What can hang from each mark:
F: X
X: A F
V: K
P: A F K
A: M P
K: V
M: A
D: M

Known rows, with every way that one mark hangs from another:
P{A{M} F{X} K{V}}: [-68.0,-19.9,-22.0,-56.3,-1.0,-13.5,15.9,8.1,15.4,-0.4,27.6,0.6,3.8,8.3,-28.7,22.0,-6.5,-11.4]
V{K}: [-6.5,-1.3,-15.6,-7.8,-4.3,-21.5,9.0,18.2,27.7,-1.3,11.3,5.9,-2.2,-7.0,-10.5,9.4,-3.3,-1.3]
P{A{M} F K}: [-62.1,-13.8,-25.8,-38.5,-7.2,-4.9,8.3,5.8,10.7,-12.0,36.2,-1.9,8.3,16.7,-23.6,16.9,-15.2,-6.3]
P{A F}: [-35.1,-11.2,-13.3,-20.0,-8.2,7.5,4.0,5.1,11.9,-10.0,21.1,0.7,4.9,6.5,-16.5,12.5,-16.9,0.4]
P{A K{V}}: [-38.3,-6.9,-24.5,-18.0,0.2,-18.5,13.3,10.6,14.6,-1.6,21.4,7.5,-8.7,5.8,-7.7,10.4,-13.1,-8.6]
K{V}: [-9.4,1.6,-18.1,-12.1,5.7,-13.6,4.8,16.3,22.4,0.8,0.7,7.4,-18.0,-5.2,-6.9,7.2,-8.8,1.2]
X{A{M P{K{V}}} F}: [-52.3,-13.1,-34.0,-59.3,-5.2,-6.1,-22.4,21.5,4.6,-4.9,18.6,-31.3,1.4,13.7,-56.9,-1.6,-22.0,9.5]
D{M{A}}: [-6.6,-2.7,-19.6,3.4,-8.0,12.9,-14.3,15.6,5.3,-21.0,-2.9,-5.9,27.9,-8.6,-21.2,18.0,1.2,20.1]
M{A{P{F K}}}: [-31.2,-1.2,-22.8,-22.8,-26.3,-6.2,-11.3,15.6,5.2,-29.9,12.5,-14.2,34.1,7.1,-9.2,1.0,-1.1,-2.4]
M{A}: [-2.6,-4.4,-23.2,-0.3,-18.2,6.6,-12.0,20.4,12.6,-17.7,-8.5,-16.0,14.3,-1.8,-5.9,6.7,2.9,1.3]
P{A F K{V}}: [-60.5,-8.2,-16.8,-35.2,-4.4,-17.4,17.5,8.2,16.4,-5.0,36.7,14.5,-9.4,6.8,-10.1,13.7,-20.4,-8.7]
P{A}: [-13.2,-10.2,-21.0,-2.9,-3.9,6.2,0.2,7.6,10.3,-6.9,6.7,-5.8,5.6,5.2,-13.7,9.2,-9.5,1.3]
A{P{F{X} K{V}}}: [-43.0,-2.8,-12.0,-39.5,0.0,-24.6,3.3,9.4,6.8,-14.2,20.5,3.5,24.4,3.1,-15.5,5.7,-2.2,-11.4]
X{A{P} F}: [-28.8,-11.8,-20.5,-33.7,-5.3,6.6,-28.5,19.8,-0.4,-8.5,9.4,-29.5,10.2,6.1,-48.1,-4.8,-21.6,9.7]
F{X{A{M P{K{V}}}}}: [-30.3,-16.9,-26.0,-42.7,3.1,-8.0,-13.6,19.6,4.2,-2.1,2.4,-21.6,17.6,7.5,-40.3,5.6,1.1,-2.9]
F{X{A}}: [-8.9,-19.5,-11.9,-12.9,8.3,6.5,-13.8,21.3,3.8,2.1,-6.5,-15.1,12.3,-3.3,-29.1,10.9,1.2,-6.9]
D{M{A{P{K}}}}: [-18.4,0.7,-23.6,-6.5,-11.5,1.7,-16.1,12.8,-1.4,-29.6,6.5,-8.6,43.7,-1.7,-22.9,11.9,2.2,17.4]

Rows:
[-31.7,-2.1,-27.6,-42.3,-10.4,-1.9,-11.2,7.0,9.4,-21.7,14.5,-16.9,25.9,16.0,-32.1,2.1,-6.9,10.2] : A{M P{F}}
[-52.5,-6.6,-25.2,-59.2,-2.6,-20.7,0.6,9.4,10.1,-14.1,20.3,-9.3,24.4,12.0,-31.7,8.4,0.5,-4.3] : A{M P{F{X} K{V}}}
[-67.9,-11.3,-27.9,-50.6,-6.4,-14.1,14.9,7.9,18.6,-4.9,36.0,4.4,-8.8,13.4,-23.0,15.8,-18.3,-3.1] : P{A{M} F K{V}}
[-34.2,-18.3,-27.8,-39.6,-1.1,13.5,-24.5,23.7,8.3,0.6,6.8,-32.2,-7.4,6.9,-55.9,6.5,-20.6,11.1] : X{A{M} F}
[-31.5,-6.7,-19.0,-26.4,-22.2,-5.5,-11.1,15.6,2.9,-27.1,7.4,-16.8,42.0,3.7,-12.7,4.7,6.7,-7.3] : M{A{P{F{X} K}}}
[-47.8,-8.5,-23.4,-49.4,-3.2,-13.6,-4.9,7.7,3.6,-19.7,20.4,-14.4,38.5,14.1,-32.1,9.0,3.0,-6.2] : A{M P{F{X} K}}
[-42.2,-5.0,-21.7,-39.0,-7.0,-12.2,-13.7,19.2,4.6,-10.6,25.6,-7.5,3.1,11.5,-28.5,-4.7,-22.8,2.3] : X{A{P{F K{V}}}}
[-26.6,-18.7,-24.5,-35.2,2.7,-1.9,-17.5,18.0,-1.0,-6.1,2.3,-25.7,28.6,9.1,-40.5,6.6,3.5,-4.9] : F{X{A{M P{K}}}}
[-38.4,2.5,-14.8,-25.2,-4.8,-18.4,-2.6,8.0,3.2,-23.4,27.3,1.1,27.9,9.9,-11.6,1.8,-8.8,-7.0] : A{P{F K}}
[-33.6,-10.5,-30.2,-44.6,-11.9,7.2,-24.3,17.1,4.8,-13.6,15.6,-26.6,12.8,18.5,-45.3,-3.1,-18.3,14.5] : X{A{M P{F}}}
[-45.1,-9.9,-23.3,-43.7,-2.7,-9.0,-19.9,22.1,2.3,-5.3,19.1,-20.6,0.9,6.4,-44.2,-3.9,-23.7,3.8] : X{A{P{K{V}}} F}
[-49.1,-16.3,-6.6,-30.0,6.5,-9.9,-1.0,18.2,3.5,-5.1,25.1,1.6,12.9,1.0,-21.6,16.8,-7.1,-19.4] : P{F{X{A}} K}
[-33.2,-4.3,-17.0,-25.8,-10.0,-2.6,-9.0,13.3,1.9,-23.5,8.5,-3.3,41.0,-6.1,-27.2,16.6,4.0,13.4] : D{M{A{P{F{X} K{V}}}}}
[-52.1,0.5,-30.1,-54.5,-7.4,-21.3,-0.9,9.1,12.6,-17.7,26.8,-6.9,14.6,16.2,-27.5,3.3,-9.7,2.1] : A{M P{F K{V}}}
[-25.9,-7.3,-19.4,-29.0,-9.4,4.3,-21.7,17.3,2.1,-13.8,15.8,-16.3,12.6,11.7,-32.8,-5.2,-20.1,8.7] : X{A{P{F}}}
[-50.2,-8.0,-32.8,-54.4,-9.5,-8.7,-16.0,19.2,7.2,-10.7,25.2,-18.0,4.1,18.8,-41.3,-2.5,-20.8,8.3] : X{A{M P{F K{V}}}}
[-46.5,-9.6,-31.2,-46.3,-9.4,-2.7,-19.9,17.8,2.4,-15.1,25.4,-21.8,15.1,20.6,-41.8,-1.9,-18.5,6.4] : X{A{M P{F K}}}
[-32.1,-9.3,-22.3,-47.1,-5.9,-1.2,-10.6,6.9,6.2,-18.1,7.7,-20.1,35.9,11.6,-36.8,6.8,3.1,3.3] : A{M P{F{X}}}
[-16.5,-18.8,-23.8,-33.6,1.2,5.9,-20.7,18.1,1.1,-4.9,-5.5,-29.3,27.1,7.5,-43.3,5.2,3.2,1.3] : F{X{A{M P}}}
[-19.5,-0.4,-18.8,-13.2,-15.8,10.4,-17.3,11.1,0.6,-30.5,5.9,-8.5,42.1,-2.8,-27.1,12.0,-1.7,23.4] : D{M{A{P{F}}}}
[-29.4,-17.3,-5.1,-26.8,3.2,5.7,-7.5,17.4,7.4,-2.9,9.9,-5.7,10.0,-1.9,-27.3,14.0,-7.1,-6.8] : P{F{X{A}}}
